Each row comes from the steps of one path. Every step used is in the known rows, and no mark comes twice. Write the path behind each row, first mark first.
Known rows:
buda > vosa > bufuv: .01, .23, -.05, -.21, .02, .05, -.30, -.06, -.06, .10, -.05, -.34, .10, -.32, .02, .16, .03, -.24, .04, .20
fesa > vosa > tedup > bufuv: -.13, -.01, -.32, .22, -.13, .05, -.20, -.02, -.42, .14, -.11, -.16, -.05, -.22, -.02, .12, .20, .05, -.08, .15
fesa > buda > vosa > tedup > bufuv: -.05, .00, -.41, .08, -.03, .15, -.43, -.08, -.39, .20, -.05, -.13, .13, -.23, -.01, .21, .09, .03, .10, .09
fesa > vosa: -.15, .01, .06, .17, -.19, .02, -.02, -.15, -.08, .03, -.06, -.04, .13, -.11, -.02, .01, -.05, -.02, -.39, .05
lopev > buda > vosa: .06, .07, -.07, .07, -.05, .14, -.18, -.12, .06, .17, -.11, -.06, .25, -.17, .01, .10, -.09, .03, -.23, -.09
lopev > buda: .03, -.03, -.10, .27, -.13, .03, .10, .00, .02, .03, -.16, .00, .07, -.09, .05, .00, .00, .03, -.11, -.09
lopev > fesa > vosa: -.28, .06, -.16, .15, -.12, .06, -.02, -.09, -.02, .07, -.08, -.03, .15, -.13, -.07, .06, -.28, .03, -.56, -.03
lopev > fesa: -.17, .05, -.25, -.02, .10, .04, .01, .09, .09, .03, -.04, .01, .04, -.02, -.08, .05, -.29, .05, -.23, -.10
bufuv > buda > vosa: .03, .02, -.03, .00, -.01, .19, -.19, -.08, -.11, .23, .20, -.19, .30, -.01, .05, .10, .03, .06, .00, .00
tedup > bufuv > buda: -.11, -.05, -.18, .21, -.06, .09, -.04, .12, -.39, .17, .13, -.25, -.05, .03, .15, .11, .18, .09, .22, .09
tedup > bufuv > buda > lopev > fesa > vosa: -.38, .18, -.24, .32, -.22, .11, .02, .09, -.30, .14, .04, -.15, .21, -.18, .06, .05, -.28, .12, -.51, .02
bufuv > tedup: .26, -.10, -.08, .03, -.11, .14, .18, -.05, -.25, .17, .11, -.14, -.04, .11, .09, -.02, .23, -.08, .12, -.09
buda > lopev: -.05, .25, .04, .06, -.12, .01, .10, .15, -.07, .00, .13, .02, .17, -.10, .08, -.14, -.16, .10, -.10, -.02
buda > lopev > fesa: -.20, .24, -.22, .03, .02, .04, .12, .21, .03, .03, .05, .04, .17, -.10, .00, -.02, -.41, .14, -.31, -.10
fesa > vosa > buda: .01, .07, -.24, .38, -.32, .05, -.05, -.19, -.19, .11, .12, .01, .25, -.07, .10, -.01, .16, -.07, -.44, .02
bufuv > lopev > fesa > buda > vosa > tedup: .07, -.05, -.35, -.04, .01, .26, -.23, -.08, -.11, .23, .08, .03, .56, -.18, -.17, .01, .05, .03, -.11, -.10
fesa > lopev > buda > vosa: .04, -.01, -.11, .08, .03, .25, -.15, -.13, .09, .18, -.13, -.06, .49, -.25, .00, .07, -.23, .06, -.26, -.08
buda > vosa > fesa: .16, -.04, -.14, -.01, .11, -.08, -.09, -.14, .01, .04, -.02, -.02, .22, -.15, -.05, -.11, -.18, .26, -.26, -.06
bufuv > buda > lopev > fesa > vosa: -.33, .16, -.16, .29, -.22, .12, .10, .02, -.17, .11, .11, -.10, .32, -.15, .01, .00, -.30, .11, -.54, -.04
buda > lopev > fesa > vosa > bufuv: -.28, .34, -.16, .05, -.17, .02, -.04, .03, -.15, .03, -.08, -.33, .14, -.40, .01, .10, -.22, -.17, -.36, .15
tedup > bufuv > buda > vosa > fesa > lopev: .02, -.17, -.30, .12, .17, .16, -.06, -.04, -.18, .15, -.01, -.17, .50, -.23, .04, -.07, -.27, .33, -.13, .03

Which path is each row?
.01, .01, -.39, .15, -.04, .12, -.30, -.01, -.31, .23, -.15, -.19, .04, -.24, -.01, .20, .16, .09, .03, .07
lopev > buda > vosa > tedup > bufuv
.00, .04, -.36, .02, .02, .11, -.34, .02, -.32, .22, -.07, -.18, -.01, -.19, -.03, .20, .17, .07, .08, .11
buda > vosa > tedup > bufuv
-.08, .05, -.18, -.15, .03, .23, -.29, -.09, .02, .21, .02, .04, .54, -.14, -.07, .03, -.30, .00, -.32, -.14
bufuv > lopev > fesa > buda > vosa
.16, -.01, -.23, -.02, .01, .14, -.23, -.11, -.11, .16, .08, -.06, .27, -.16, -.12, .08, .20, .04, .05, .01
buda > vosa > tedup
.14, .09, -.31, -.11, -.10, .24, -.13, -.14, -.30, .26, .06, -.39, .19, -.21, .07, .15, .03, -.24, .03, -.02
lopev > fesa > buda > vosa > bufuv > tedup
.02, .22, -.11, -.04, -.05, .07, -.24, -.06, -.04, .13, -.14, -.34, .16, -.38, .03, .17, .02, -.20, -.03, .12
lopev > buda > vosa > bufuv
-.05, .04, -.13, .03, -.02, .19, -.30, -.02, -.26, .28, .12, -.27, .15, -.06, .09, .18, .06, .08, .04, .08
tedup > bufuv > buda > vosa
-.09, .10, -.40, .39, -.26, .08, -.04, -.13, -.15, .13, .10, .03, .28, -.10, .03, .05, -.03, -.05, -.58, -.04
lopev > fesa > vosa > buda
.08, -.08, -.22, .21, -.10, .08, .07, .21, -.18, .21, -.21, -.04, .14, -.14, .00, -.11, .29, .11, -.11, -.06
vosa > tedup > bufuv > lopev > buda
-.16, .16, -.20, .37, -.28, .14, .04, .16, -.49, .16, .23, -.21, .26, -.17, .13, -.03, .08, .17, -.05, .09
fesa > vosa > tedup > bufuv > buda > lopev
-.21, .17, -.45, .22, -.04, .14, .06, .28, -.30, .16, .17, -.14, .19, -.12, .03, .04, -.16, .21, -.08, -.04
vosa > tedup > bufuv > buda > lopev > fesa
.19, -.06, -.20, .15, .04, -.07, -.01, -.12, .03, .06, -.09, -.03, .26, -.22, -.02, -.13, -.18, .28, -.33, -.13
lopev > buda > vosa > fesa
-.16, -.06, -.43, .06, -.02, .18, -.14, .07, -.22, .14, -.04, .05, .37, -.14, -.07, -.04, -.12, .03, -.13, -.08
vosa > tedup > bufuv > lopev > fesa > buda
.16, -.09, -.33, .16, .01, .25, -.16, -.12, -.08, .19, -.05, -.07, .52, -.27, -.11, .07, .09, .08, -.04, -.05
fesa > lopev > buda > vosa > tedup
-.12, .18, -.05, .15, -.22, .08, .00, .01, -.15, -.03, .16, .07, .38, -.17, .09, -.11, -.29, .04, -.07, -.06
fesa > buda > lopev
.03, -.04, -.09, .17, -.10, .05, .07, .21, -.10, .17, -.24, -.04, .08, -.10, .05, -.14, .16, .09, -.19, -.06
tedup > bufuv > lopev > buda
-.12, .23, -.25, -.15, .01, .12, -.36, -.12, -.08, .10, -.04, -.30, .30, -.37, .00, .23, -.20, -.26, -.06, .10
lopev > fesa > buda > vosa > bufuv
.09, -.12, -.19, .02, .21, .12, -.02, -.12, .03, .05, -.05, -.02, .56, -.25, -.05, -.14, -.36, .26, -.24, -.04
buda > vosa > fesa > lopev
.08, -.01, -.15, -.14, .05, .14, -.15, .23, -.22, .30, -.05, -.11, .19, -.10, -.07, -.09, .31, .11, -.07, .05
buda > vosa > tedup > bufuv > lopev
.29, .09, -.18, -.01, -.14, .20, -.03, -.10, -.27, .26, -.01, -.44, .07, -.20, .11, .11, .25, -.23, .08, .02
lopev > buda > vosa > bufuv > tedup
.06, -.06, -.16, -.07, .02, .07, -.03, .28, -.24, .22, -.06, -.06, .08, -.05, -.06, -.15, .36, .09, .00, .06
vosa > tedup > bufuv > lopev
.01, -.02, -.43, .03, -.01, .22, -.31, -.18, -.13, .16, .07, -.02, .46, -.22, -.15, .14, -.04, .02, -.04, -.07
lopev > fesa > buda > vosa > tedup
-.13, .11, -.41, .32, -.24, .10, -.08, .02, -.25, .25, .04, -.02, .27, -.11, .06, -.01, .08, -.01, -.62, -.01
tedup > bufuv > lopev > fesa > vosa > buda
.27, .09, -.13, -.15, -.09, .18, -.07, -.09, -.28, .25, .07, -.44, .04, -.14, .09, .13, .25, -.24, .13, .06
buda > vosa > bufuv > tedup
-.13, .06, -.37, .36, -.19, .18, .06, .00, -.28, .15, .17, -.11, .39, -.18, -.08, -.01, .04, .12, -.25, -.01
bufuv > buda > lopev > fesa > vosa > tedup
-.05, -.06, -.28, .13, -.09, .13, .03, .01, -.12, .17, -.01, .00, .34, -.15, -.19, -.07, .14, .07, -.37, -.03
bufuv > lopev > fesa > vosa > tedup
